(in the rows, 128 means zero)
Known rows, with every way that one mark hangs from another:
Z_278{Z_565}: [ 98 121 125 136 109  63 105 121 120 109  96 123  83 159 141 111  78 180
 112 156 128]
Z_278{Z_960}: [ 89 128 153 121 128  71 115 139 131 122 105 140  98 150 132 112  70 189
 129 153 128]
Z_565{Z_357{Z_490 Z_960{Z_278}} Z_386}: [162 135 142 163 141 169  96 112 158 128 121 153 110  91 125 146 186  79
 130 167 119]
Z_890{Z_335 Z_357}: [ 31 142 170 121 146  85 147 132 110 140 130  97  81 150  86 149  73 200
 138 114 136]
Z_357{Z_490 Z_565 Z_890{Z_335} Z_960}: [143  98 100 187 100 107 188 190 147 164 168 104 178 158 124  83 207  89
 154 140 146]
Z_960{Z_278{Z_565{Z_357}}}: [111 128 130  86 124 104  74 130 126 114  86 146  83 135 173 158 100 155
 104 175 118]
Z_357{Z_490 Z_565{Z_278} Z_890{Z_335} Z_960}: [160 107 112 153 101 139 186 201 122 162 179 121 179 138 130  89 156  75
 149 121 147]
Z_278{Z_565{Z_357{Z_490 Z_960} Z_386}}: [176 141 125 210 131 139 126  84 152 103 101 124  82  90 150 125 186  89
 109 157 153]
Z_565{Z_357}: [ 92 151 137 103 153 105  95  97 102 101 119 144  93 141 138 132  93 159
 120 114 118]
Z_490{Z_357{Z_565{Z_278 Z_386}}}: [126 139 124  71 123 179  76 107 119 115 132 149 142 156  74 155  61 139
 104  84 126]
Z_565{Z_357{Z_490 Z_890 Z_960}}: [157 131 102 161 137 130 138 119 129 132 149 132 153 104 162  86 181  82
 146 123 122]
Z_960{Z_278{Z_565{Z_357{Z_890} Z_386}}}: [159 135 121  58 127 146  83 107 152 108  68 145 134 115 183 163 157 133
  99 146 115]
Z_357{Z_565{Z_278 Z_386} Z_890 Z_960}: [174 132 117 115 106 163 135 128 137 127 145 145 176 146  98 103 154  93
 121 104 122]
Z_386{Z_565{Z_278{Z_960}}}: [105 111 140  86 124  99 111 124  84 114 112 144 121 104 147 130  26 168
 139 122 109]
Z_386{Z_565{Z_357}}: [ 92 124 114 103 148 101  92  72  81  93 115 130 114 113 145 146  96 151
 133 100  99]
Z_335{Z_890{Z_357{Z_960}}}: [ 86 147 156 149 159 109 146 129 109 141 163 114  87 126  98 135  90 156
 143 142  98]
Z_278{Z_565{Z_357 Z_386} Z_960}: [141 153 150 118 141 117 111  86 152  88  54 135  71 112 176 158 122 167
  88 151 157]
Z_335{Z_890{Z_357{Z_490}}}: [105 123 146 141 167 105 146 126 104 133 154 116  95 126 112 127  84 151
 140 143  97]
Z_357{Z_490 Z_565{Z_386} Z_960{Z_278}}: [167  94 121 188  99 142 113 149 177 145 135 145 138 152  76 118 205  78
 132 192 119]
Z_357{Z_565}: [ 97 109 115 130 113  78 112 132 122 117 134 134 122 202  88 106 112 160
 119 138 118]
Z_278{Z_565{Z_357{Z_490 Z_890{Z_335}}} Z_960}: [148 123 126 126 130 102 175 167 141 133  90 108 125  99 235 129 155 134
 121 150 172]
Z_386{Z_565}: [ 81 102 116 122 123  75  96  95  89 107 120 122 122 133 117 122  79 169
 146 116  92]
Z_278{Z_565{Z_386} Z_960}: [128 132 152 137 115  90 115 110 161 103  59 128  79 133 146 133 104 184
  97 169 150]
Z_357{Z_490 Z_565{Z_278 Z_386} Z_960}: [180 118 127 187 110 158 136 128 138 124 153 145 132 134  76 100 153  72
 124 138 137]

Rows:
[145 133 103  85 133 152 119  99  74 116 146 139 166  73 170 123 108  95
 148  76  97]
Z_386{Z_565{Z_278 Z_357{Z_890 Z_960}}}
[ 60 123 157 160 146  90 163 139 117 148 140  95  88 134  90 130  99 166
 146 129 141]
Z_890{Z_335 Z_357{Z_490}}
[120 114 150 158 149 129 135 167 131 167 166 126 103 107 109 141 120 116
 154 192  86]
Z_335{Z_890{Z_357{Z_490 Z_960{Z_278}}}}
[101 123  97 120 101 138 143 179 140 169 168 103 187 162 112 128 147 127
 148  99 145]
Z_490{Z_357{Z_565 Z_890{Z_335} Z_960}}
[163 150 136 164 146 167 165 126 148 133 133 116 150  83 157 131 216  80
 141 104 152]
Z_565{Z_357{Z_490 Z_890{Z_335} Z_960} Z_386}
[ 92 106 150 193 107  99 158 182 151 176 125  94  77 112 118 146 141 133
 144 205 148]
Z_890{Z_335 Z_357{Z_490 Z_960{Z_278{Z_565}}}}
[148 133 100  40 117 188  90 113 124 123 136 147 192 152 101 140  89 126
 111  66 119]
Z_490{Z_357{Z_565{Z_278 Z_386} Z_890}}
[154 129 110 175 120 118 175 157 135 141 128 101 129  94 204 113 190  92
 136 140 162]
Z_278{Z_565{Z_357{Z_490 Z_890{Z_335} Z_960}}}
[204 112 105 155 105 168 151 135 145 134 154 143 183 131 102  84 181  58
 130 119 129]
Z_357{Z_490 Z_565{Z_278 Z_386} Z_890 Z_960}
[148 102 113 104 110 130 170 192 107 145 160 127 179 155 139  99 123 105
 137 108 139]
Z_357{Z_490 Z_565{Z_278} Z_890{Z_335}}
[132 124  91  76 116 157  92 104 151 124 124 130 190 170  92 133 138 140
 116  83 119]
Z_490{Z_357{Z_565{Z_386} Z_890}}
[193 146 141  80 154 178 133 108 131 108 103 160 151  74 184 124 124 102
 116 104 137]
Z_565{Z_278{Z_960} Z_357{Z_490 Z_890} Z_386}
[156 150 116  90 136 132 109  76 139  89  75 128 124 119 178 138 153 141
  95 109 131]
Z_278{Z_565{Z_357{Z_890} Z_386}}
[ 94 153 136  72 150 119 138 139 107 123 125 122 142 130 176 140 127 153
 132  86 134]
Z_565{Z_357{Z_890{Z_335}}}
[ 80 122 126 176 120  90 146 118 137 146 153 109 103 181  45 112 139 145
 131 144 127]
Z_890{Z_357{Z_565 Z_960}}
[151 124 139 185 126 161 154 104 140 136 155 125 114 130  41 117 146  89
 125 128 138]
Z_890{Z_357{Z_490 Z_565{Z_278 Z_386} Z_960}}
[158 122 136 200 151 149 170 117 148 136 164 111 113 135  67 134 185  94
 129 154 116]
Z_335{Z_890{Z_357{Z_490 Z_565{Z_386} Z_960}}}
[112 130 111  75 119 162 122 140 147 138 129 111 188 164 103 158 143 149
 122  75 143]
Z_490{Z_357{Z_565{Z_386} Z_890{Z_335}}}
[ 83 126 127 113 111 138  61 154 139 163 144 144 128 129  99 146  79 144
 148 154 104]
Z_490{Z_357{Z_960{Z_278}}}
[146 177 160 120 150 179 103  86 111 101 129 157  97  91 121 146 106 106
 115 100 132]
Z_565{Z_278 Z_357{Z_960} Z_386}
[119 132 138  37 145 140 149 143  78 121 113 128 160  71 212 163  78 147
 142  78 131]
Z_386{Z_565{Z_278{Z_960} Z_357{Z_890{Z_335}}}}
